Every row comes from one small tree of marks. The marks that hang from a mark follow it in brackets, in alphabetical order. Every link used is in the known rows. Which tree was each row made from?
Known rows:
sodid(kopotop): [34.3  0.4 12.2 -1.1  7.5 -6.7 28.0 12.9  1.8 14.8 -8.6 14.5  0.1  6.8
 25.4 -3.5 -0.5  2.2 -7.8  1.1 14.8  0.1]
seni(foset gizesi(pakud) nivo): [  4.2   0.7  14.6 -20.3  16.4  -9.8  24.5  20.5   6.4  28.3 -12.9   6.6
   4.4 -14.0  17.5 -24.2  -1.1   3.7 -25.3 -18.3  12.4   2.8]
nivo(seni(foset gizesi todat)): [ 22.0  14.4  -2.7   1.3   8.4 -13.1  20.0  17.0  -7.0  16.1  -5.5   1.1
   1.5 -10.9  13.8   4.0   5.8   8.8  -0.2  12.0  19.1  -5.4]
nivo(seni(foset(sodid(kopotop)) todat)): [ 53.2   9.4 -14.4  26.8   0.1 -17.2  20.8  10.4  -1.0  11.0  -4.3   6.7
  -1.6   4.6  18.3  11.9   2.8   6.5   6.4  12.2  24.8  -4.2]
foset(sodid(kopotop)): [ 58.4  -0.4   6.1  12.5   7.5  -8.7  26.4  12.7   6.5  15.4 -14.5  13.4
   0.1   9.0  20.9   0.3  -4.3   0.5  -8.1   0.8  17.3   1.7]
seni(gizesi nivo todat): [ 16.6   2.2  17.3 -19.5  23.7  -9.4  30.0  20.5  -2.2  23.2  -9.2   6.1
   3.7 -25.1  20.4 -14.5   5.4  14.0  -7.3   9.9  15.2   1.1]
sodid(foset kopotop(seni(gizesi(pakud) nivo))): [ 18.4  -6.0  40.3   2.9  13.1  -4.4  29.4  21.8   6.4  18.7 -18.0  20.4
   2.6   2.8  28.8 -37.0   6.5   1.9 -29.3  -7.7  20.4   5.6]
todat(seni(foset gizesi(pakud(kopotop)) nivo)): [-11.8   7.0  18.0 -21.7   8.1  -5.7  37.0  15.3  11.7  27.9  -1.1  12.6
   7.0  -8.2  26.3 -30.5  -7.5   7.8 -25.8 -18.6  11.1  -6.3]
nivo(seni(foset gizesi)): [ 19.5  20.8   1.1  -2.1   8.0 -13.3  22.2  16.2  -3.4  16.7 -11.0   7.1
   1.7  -4.8  12.2  -1.2   0.5   2.0  -8.0   0.1  11.9  -4.3]
gizesi(pakud seni): [-10.4  16.1  16.2  15.7   9.3  -5.7  17.6  16.4   2.6  17.1  -2.6  11.5
   2.1  -6.5  18.1 -15.3   0.0   1.3 -15.0  -8.8  19.3   1.1]
pakud(kopotop(seni)): [-26.0   7.5  17.0   3.4   7.0   1.6  25.9   9.1   5.1  22.1  -8.8  26.9
  -0.2   8.5  21.8 -24.2   3.6  11.0 -18.5  -6.8  15.6  -8.2]
kopotop(seni): [ -8.5   6.1  16.4   8.3  11.2  -2.3  26.8  13.1   1.5  17.9 -13.1  16.6
  -1.0   4.8  19.3 -17.7   6.7   6.0 -11.6   5.1  13.4  -8.8]
foset(sodid(kopotop(seni(gizesi(pakud) todat)))): [ 40.3 -14.2  21.0  17.6  13.8  -4.3  17.3  21.6   2.7  17.7 -16.1   6.9
   2.1   1.1  22.0 -11.2   4.0   1.8 -19.9   2.0  29.0  -0.9]
sodid(foset kopotop(seni(gizesi nivo todat))): [ 30.1  -7.0  32.5   3.1  13.3  -5.9  32.0  20.0   0.1  15.7 -14.4  17.6
   0.7  -3.7  28.8 -28.3  11.6  12.9 -11.5  11.5  22.5   1.3]
nivo(seni(todat)): [ 13.5  20.1  -0.8  14.7   8.7 -11.4  24.5  11.8  -5.1  12.9  -0.7   9.1
   0.5  -4.7  18.5   4.6   6.8   4.6   2.9  16.8  19.5  -2.8]
pakud(gizesi kopotop(seni(foset(sodid) nivo))): [-11.9   0.9   8.8  18.4   3.2  -6.1  21.7  13.2  12.7  23.8 -10.0  28.8
  -0.6   8.9  24.3 -35.5   5.0  14.6 -27.5 -19.3  22.4  -7.9]
foset(sodid(kopotop(seni(gizesi todat)))): [ 49.6 -10.3  16.7  14.6  13.4  -6.1  21.7  19.3   0.2  15.1 -17.6   8.8
   0.5   0.1  21.3  -5.9   4.6   7.3  -9.6  11.8  24.6  -4.7]
gizesi(pakud): [ -2.1   4.0  14.6   0.5  10.8  -1.2  21.9  15.2   6.3  22.9  -6.3   9.8
   3.0   2.4  19.0 -13.9  -0.2  -3.8 -21.1 -10.2  16.2   4.4]
gizesi(pakud(kopotop) seni(nivo)): [-32.5  19.1  19.3   6.5  10.9  -7.7  22.7  13.3   8.0  22.8   0.0  25.7
   3.2 -11.2  23.7 -30.9  -2.7   8.3 -23.2 -23.0  18.8   2.4]
pakud(kopotop(seni(foset gizesi nivo todat))): [-19.7  -1.5  13.1 -10.2  12.3  -4.7  25.1  14.4   2.1  26.2  -8.9  18.7
   0.9 -10.4  21.7 -29.3   7.2  22.4 -15.4  -4.1  19.4  -9.7]
seni(foset): [13.6  6.1 -4.1 -4.8  3.6 -6.8 25.3 10.0  3.6 20.6 -7.6  9.2 -0.9  3.6
 15.1 -6.1  0.2  9.0 -3.3 -1.7 10.6 -4.2]

Write each row's tree:
[ -0.2  17.9   8.4   9.1  15.0 -13.5  27.5  14.2  -2.6  15.3   0.2  13.4
   0.1 -22.2  21.0 -13.1   5.7  18.3   5.5  11.1  17.7  -3.4]	gizesi(seni(nivo todat))
[ 17.4  -5.1   8.1   8.1   2.7  -7.4  24.9  12.0   1.5  14.5 -12.4  14.8
  -2.8  13.2  24.2 -13.1   5.2   7.5  -8.0   0.8  17.7 -10.5]	sodid(kopotop(seni(foset)))
[-15.1  -2.2  21.0  -6.7  16.4  -7.4  23.7  20.7   4.7  25.8 -17.0  11.2
   2.4  -8.2  18.7 -34.3   5.3   6.1 -27.7 -13.4  15.4  -5.7]	kopotop(seni(foset gizesi(pakud) nivo))
[ 14.5   2.3   0.1  19.0   5.3  -6.0  23.1  10.8   6.0  19.4 -17.0  13.1
  -2.6   9.2  13.4 -13.5   3.4   9.0  -8.2   1.2  15.7 -10.3]	kopotop(seni(foset(sodid)))
[-32.3   2.2  13.3   8.5   3.1  -5.0  23.1  13.3   9.2  23.8  -5.8  29.0
  -0.6   6.7  27.0 -38.8   8.3  15.4 -27.4 -19.0  20.5  -9.1]	pakud(gizesi kopotop(seni(foset nivo)))
[ 33.7  22.0 -12.5  22.2   1.8 -15.6  22.6   9.2   3.4  15.0 -10.0  11.3
  -1.0   5.9  11.8   5.2  -2.0   1.3  -1.7   1.0  14.6  -3.8]	nivo(seni(foset(sodid)))
[ 20.5  16.8   8.8   2.3  14.6 -10.6  22.3  18.7  -7.8  14.7  -5.9   4.7
   2.9 -13.5  16.2   2.8   6.2   4.8  -3.9  15.7  19.1  -1.4]	nivo(seni(gizesi todat))
[-14.5  -5.4  28.8  -2.9  23.1  -4.4  23.6  23.2   0.1  24.0 -12.0   8.8
   3.6 -16.9  22.3 -30.6  10.4   8.2 -22.6   1.2  22.1  -3.0]	kopotop(seni(gizesi(pakud) nivo todat))
[ -3.4  15.4   6.1  14.5   5.5 -14.3  21.7  17.4   3.1  16.0  -2.6  15.9
  -0.5  -8.5  21.9 -22.5   5.2  13.1 -10.5  -8.4  18.0  -4.1]	pakud(gizesi(seni(foset nivo)))
[ 42.7  -2.5  -0.9  -7.9  16.7 -13.6  25.5  18.2   3.1  24.7 -13.5   2.4
   1.9 -19.8  14.4  -9.5   1.7  17.2  -3.5   5.2  17.5  -0.4]	seni(foset(sodid) gizesi nivo todat)
[ 15.4  17.2 -12.4  14.2   2.6 -13.7  22.0   9.7  -4.0  13.9   0.2   5.7
  -1.0  -2.2  15.9   5.9   6.8   9.0   7.0  13.3  20.1  -6.6]	nivo(seni(foset todat))
[ -4.9  13.4   1.2  22.8  -0.6  -5.9  12.7  11.1  10.6  22.3  -2.8  17.5
   1.1   2.3  14.8 -16.6  -5.5   9.1 -17.8 -24.1  23.7  -0.8]	gizesi(pakud(kopotop) seni(foset(sodid)))
[  7.5  13.4  -5.6  13.6   3.8 -10.3  19.2  12.1  -4.4  14.4   1.8   5.1
  -2.0 -11.1  15.5  -2.6   5.5  19.9  10.8  11.1  20.5  -8.3]	gizesi(seni(foset todat))
[ 60.1   6.5  -4.7  14.3   6.1 -16.7  18.4  17.3  -4.0  12.8  -9.7   2.2
   0.9  -4.3  16.2  10.2   2.2   6.2  -0.2  10.5  24.2  -3.7]	nivo(seni(foset(sodid(kopotop)) gizesi todat))
[-16.1  -3.4  11.3  -4.8   7.9   0.4  19.7  14.0  -0.2  24.3  -7.7  14.6
   0.6  -3.1  18.6 -21.1   7.4  20.8 -14.0  -1.1  21.2 -11.0]	pakud(kopotop(seni(foset gizesi todat)))
[ 19.0  -0.7   4.2 -20.2  16.8 -11.9  27.1  18.8  -1.2  24.6  -8.9   2.4
   2.0 -22.0  17.5 -13.9   5.5  18.4  -3.6   5.4  15.5  -2.6]	seni(foset gizesi nivo todat)
[-29.4   2.8  22.2  14.2   4.2   2.4  20.1  14.8   6.3  20.7  -5.6  27.4
   0.3  12.3  26.1 -30.8   8.6   9.4 -29.2 -12.5  22.6  -7.1]	pakud(gizesi kopotop(seni))
[-19.0  17.4  16.2  16.4   1.8  -3.0  17.2  15.5   3.9  17.2   2.2  25.3
   1.1   0.7  24.0 -21.3   3.0  12.6 -19.4 -14.6  22.6  -2.7]	pakud(gizesi(seni) kopotop)
[ 51.2   3.2  10.0  -9.9   8.6 -14.4  41.5  16.2   9.2  19.3 -10.6   8.0
   4.0  -5.5  25.8 -13.2  -8.8   7.9  -9.0  -1.3   9.8  -8.2]	todat(seni(foset(sodid(kopotop)) gizesi nivo))
[ 4.5  8.5  0.6 22.3  1.3 -8.5 13.8 17.5 -2.4 13.7  4.3  6.8 -1.1 -6.3
 19.9 -9.3 10.1 16.8 -1.2  4.2 26.5 -6.5]	pakud(gizesi(seni(foset todat)))
